Each row comes from the steps of one walk. Every step used is in the known rows, and no mark comes twice. Write the walk behind each row, first mark first.
Known rows
bivi, nibez, lobu, kolor: [  1  17  33  29  11  21   8 -15  24 -33  -9 -24  10 -12  35  18  12  16
  10  -6   2  32  35  23 -12  18 -35 -42  59]
ruso, lobu, zegopu: [  2  17  10  18   6  19  16 -13  16 -18  -4  -1 -12 -11  42  18  13  22
  10 -10 -12  17  -8   6 -19 -26  -5 -35  55]
kifu, fulur, bidu, nibez, rami, kovu, bivi: [ 11  -6  26  25  32   7 -11 -13  30 -14  10  38  13 -20  15  17  27 -22
  -6   4 -20  15  -3  28  24  -6 -13  22  39]
fulur, bidu, nibez, rami: [  3  11  16  27  23   2 -14 -10  34   3   8   2  16 -17  32   0  47   2
  -3   8 -17  18  21  16  22   3   8  20  31]
ruso, lobu, nibez, rami, kovu, bivi: [ -4  12  20  21   9  19  25  -5  29 -40 -11  -4  -2 -13  15  24  31  28
   6  -9 -20  25  -1  -1 -24 -11 -14 -54  46]
nimu, bivi, savifaf: [ -6  13  11  15  -5  -5 -12 -26  18  28   7  16 -13 -10  22  11  28   5
   5  -4  10  16   1  34  -7   6 -18  36  56]
ruso, lobu, nibez, rami, kovu: [ -3  15  19  23  13  16  23  -5  30 -37 -14  -8  -4 -14  15  20  32  24
   6  -7 -12  24   2  -6 -22 -13 -11 -65  41]
fulur, bidu, nibez, lobu, zegopu: [  1  18  16  27  23  13  -5  -6  32  -7  11   3  11 -18  54   5  29   0
   2   5 -16  19  15  24  20   2  -8   3  48]
kolor, lobu: [ -3 -10  53  27   3  23  -3 -16  21   3  11  -9  13 -39  28   9  16  29
   1  -4  -1  23 -33  -3  -5   8  -1  27  23]
savifaf, lobu, nibez, rami: [ -4   6  33  24  12  28  20 -16  29 -22   0 -19  14  -8  27  13  -2  41
   7  -2   2  23   5  -5 -31   8  26 -32  16]
bidu, nibez, lobu, kolor: [  2  20  37  27  29  21  10  -5  26  10  -5 -11  20 -36   1  11  11  -8
   5  -2   2  36  39  -1   7   1 -11 -25  32]
nibez, lobu: [ -5  12  18  26  19  34   4 -11  28 -18   5 -15  24 -24  45   8  13  14
   7  -2   2  33  10  14  -3   5 -12  -2  68]
fulur, bidu: [  0   4  22  24  10   3 -27 -10  27 -14   7   4   2 -16  40   6  41  16
   1   4 -25   6 -19  34  12   1   7  17  45]
bidu, nibez, rami, kovu, bivi, savifaf, lobu, kolor: [  0   8  21  21  26  16  15 -17  25  17  -3  -3  13 -36  -4  14  30   3
  -1  -7  -1  40  45   3   1   2   5 -12  14]
rami, kovu, bivi: [ -5  -8  21  14   7  19  -6  -7  13 -14  -6  13  -9 -41 -29  29  41   1
   0 -14 -24  32 -23  44   5 -10 -23 -18  43]
fulur, bidu, nibez, rami, kovu, bivi, savifaf: [ -1   8   9  23  22   4  -9 -11  32  -1  11   8   8 -25  40   9  54   5
  -3   2 -21  22  21  30  20   7  -3  23  37]
bidu, fulur: [  7  -7  32  16  21  21 -10 -17  27  14   2  13  -4 -22 -28   9  17 -22
  -3 -10 -10  31  14  19   4  -2   0  -1  27]
kovu, rami: [  4   1  12  25  22  15 -16 -11  16  -3  -2  17  23 -36   3   8  39   6
   2   3 -13  33 -11  24   2   0  16 -16  35]
fulur, bidu, nibez, rami, kovu, bivi, savifaf, lobu: [ -4   5  12  24  19   7  -5 -13  30  -5  17   2   9 -26  53   7  47  14
  -2   0 -20  24  18  28   9   8   5  23  39]
kovu, rami, nibez, lobu, kolor: [ -2   6  19  26  32  20  -4  -3  14   3  -5   5  18 -46  -2  14  37   8
   6  -1  -9  33  14  32  12   2  22 -70  61]
kovu, bivi: [ -1  -1  26  15   3  23  -6 -10  16  -7   5   9   9 -20   0  28  22  19
   6  -6 -25  26 -13  33   0  -1 -10  38  47]
kifu, fulur, bidu: [ 11  -6  31  25  25   4 -23 -15  27 -20   8  34   7 -13  30  14  17 -11
  -2   7 -16   3 -24  30  17  -7  -4  25  44]
nimu, bidu, nibez, lobu: [ -8  10  20  23  23  18   9  -3  33  39   7  17  31 -23   9  18  37   5
   4  -2  -1  17  24  30  21  10 -14  42  32]
kifu, fulur, bidu, nibez, lobu: [ 10   1  30  29  35   9 -11 -10  31 -16  12  28  17 -18  38  13  15 -22
  -2   7 -10  14  -2  25  20  -4 -14  24  48]
kolor, lobu, nibez, bidu: [ -2  -4  73  29  12  30   7  -5  34 -12  -1  -6  14 -31  29  14  14  32
   5  -6  -4  14 -18  -9   5  20  -7   8  16]
kifu, fulur, bidu, nibez, rami, kovu, bivi, savifaf: [  9  -4  19  24  33   6  -9 -16  31 -11  12  38   9 -21  32  19  29 -17
  -5   3 -14  16   3  32  21  -1 -13  31  41]
bivi, savifaf, lobu: [ -7   6  11  20  10  18   2 -24  17   3  12 -15  -4 -26  82  17  18  39
   7  -8  14  25   5  28 -28   9  15  33  37]

Which walk is each row?
[  6  -5  54  18  28  31 -17  -8  33  10  -1   4  11 -29  10   5  30 -11
   1 -16 -15  18  33  19  27   9   5  44  53] => nibez, bidu, fulur
[  4  10  15  25  30  12   7 -10  28  22 -10  -1  16 -32 -22   8  43 -20
  -4  -1   4  41  45   2  20  -8  -6 -12  10] => bidu, nibez, rami, kovu
[ -2  -3  62  29   7  25  10  -8  29 -11   0  -4   8 -27  16  17   8  31
   4  -1  -1  19 -31  -9  -7  15 -10 -12   5] => kolor, lobu, nibez
[  2  11  24  24  23  19  15  -8  39 -21 -26   6   2  -5 -27  19  28  10
   3   1  -3  22  14   1   4   5  -6 -73   3] => lobu, nibez, rami, kovu
[  1   8  15  26  23   2 -14  -9  33   0   5   4  10 -24  21   2  53  -3
  -5   5 -19  20  18  22  24   0   2   4  31] => fulur, bidu, nibez, rami, kovu
[  0  15  31  28  22   8 -12  -5  32  -8   8  -2  13 -27  38   4  31   5
   2   4 -21  17  13  19  14   6  -2  -5  46] => fulur, bidu, nibez, lobu, kolor
[  1   3  12  24  28  13 -11   0  10  13  -5  10  10 -42 -10  16  50   0
   4   1  -8  32   7  41  18  -6  21 -45  47] => kovu, rami, nibez
[  0   6  16  24  20   5 -12  -9  31  -3   9   8  12 -23  21   7  52   1
  -4   3 -26  22  14  26  23   3  -2  15  37] => fulur, bidu, nibez, rami, kovu, bivi
[ -8   8  11  21  16  21  16 -22  26 -10   2 -10  -7 -21  65  20  21  38
   6  -8  14  27  13  21 -27  14  11 -11  24] => bivi, savifaf, lobu, nibez, rami, kovu
[ -2  17  29  24   8  14  18   0  25 -34 -11  -8  -8 -12  22  24  23  25
  10  -6 -13  20 -10   1 -25 -15 -15 -49  42] => ruso, lobu, nibez
[  3   8  16  23  27  16  10  -9  27  19  -6   2  18 -31 -23  13  42 -16
  -4  -2  -3  43  43   7  19  -6 -10   0  16] => bidu, nibez, rami, kovu, bivi
[  6   8  57  22  29  28   4   2  42 -13 -19   9   1 -10 -11  19  17  -2
   6  -8 -12  14  25  10  17  13  -9 -25  20] => lobu, nibez, bidu, fulur
[ -5  -6  47  26  10  29  20 -16  33 -14   3   1   9 -29  26  19  19  39
   1  -5  -3  26 -16  -7  -8  22 -10  -9  10] => kolor, lobu, nibez, rami, kovu, bivi, savifaf
[ -4  -4  21  16   4  17  -2  -7  13 -24  -7   7 -11 -34 -19  33  43   0
   1 -15 -20  37  -8  53   2  -3 -41 -25  47] => rami, kovu, bivi, nibez
[ -2  -3  54  30  11  27  15 -15  35 -10   0  -6  18 -21  19  11  12  36
   2   0   1  21 -15 -21  -5  19   0 -12   3] => kolor, lobu, nibez, rami
[ -1  -4   7  17  16  22   1 -23  27  -6  -6   5  15 -23 -13  11  43  11
  -3  -6 -13  32  14  13   7  -1   5 -10  36] => nibez, rami, kovu, bivi
[  0  11  18  21  22  21  19 -11  38 -22 -20  10  -1  -6  -8  25  29  17
   4  -2  -5  25  18  10  -1  11 -11 -54  10] => lobu, nibez, rami, kovu, bivi, savifaf
[ -1   7  42  21  27  19 -11   8  17  26 -12 -16  -4 -34   3  22  48  -1
   7 -10  -3  13  38  43  43  -7  10  -4  66] => rami, nibez, bidu
[ -7  12  21  24  26  25   4   4  17  12  -3 -21   1 -31  13  22  32   3
   8  -5   7  28  32  39  21  -8  -2 -41  75] => rami, nibez, lobu
[ -8  13   9  14  -8   3   1 -32  15  24  13  13 -15  -5  44  10   9  18
   7  -7  12  15   0  30 -21   6  -6  23  56] => nimu, bivi, savifaf, lobu, zegopu
[  1   9  24  21  20  23  16  -8  37 -26 -22  10   4  -5 -28  23  27  13
   3  -1 -10  24  12   6   2   7 -10 -62   8] => lobu, nibez, rami, kovu, bivi
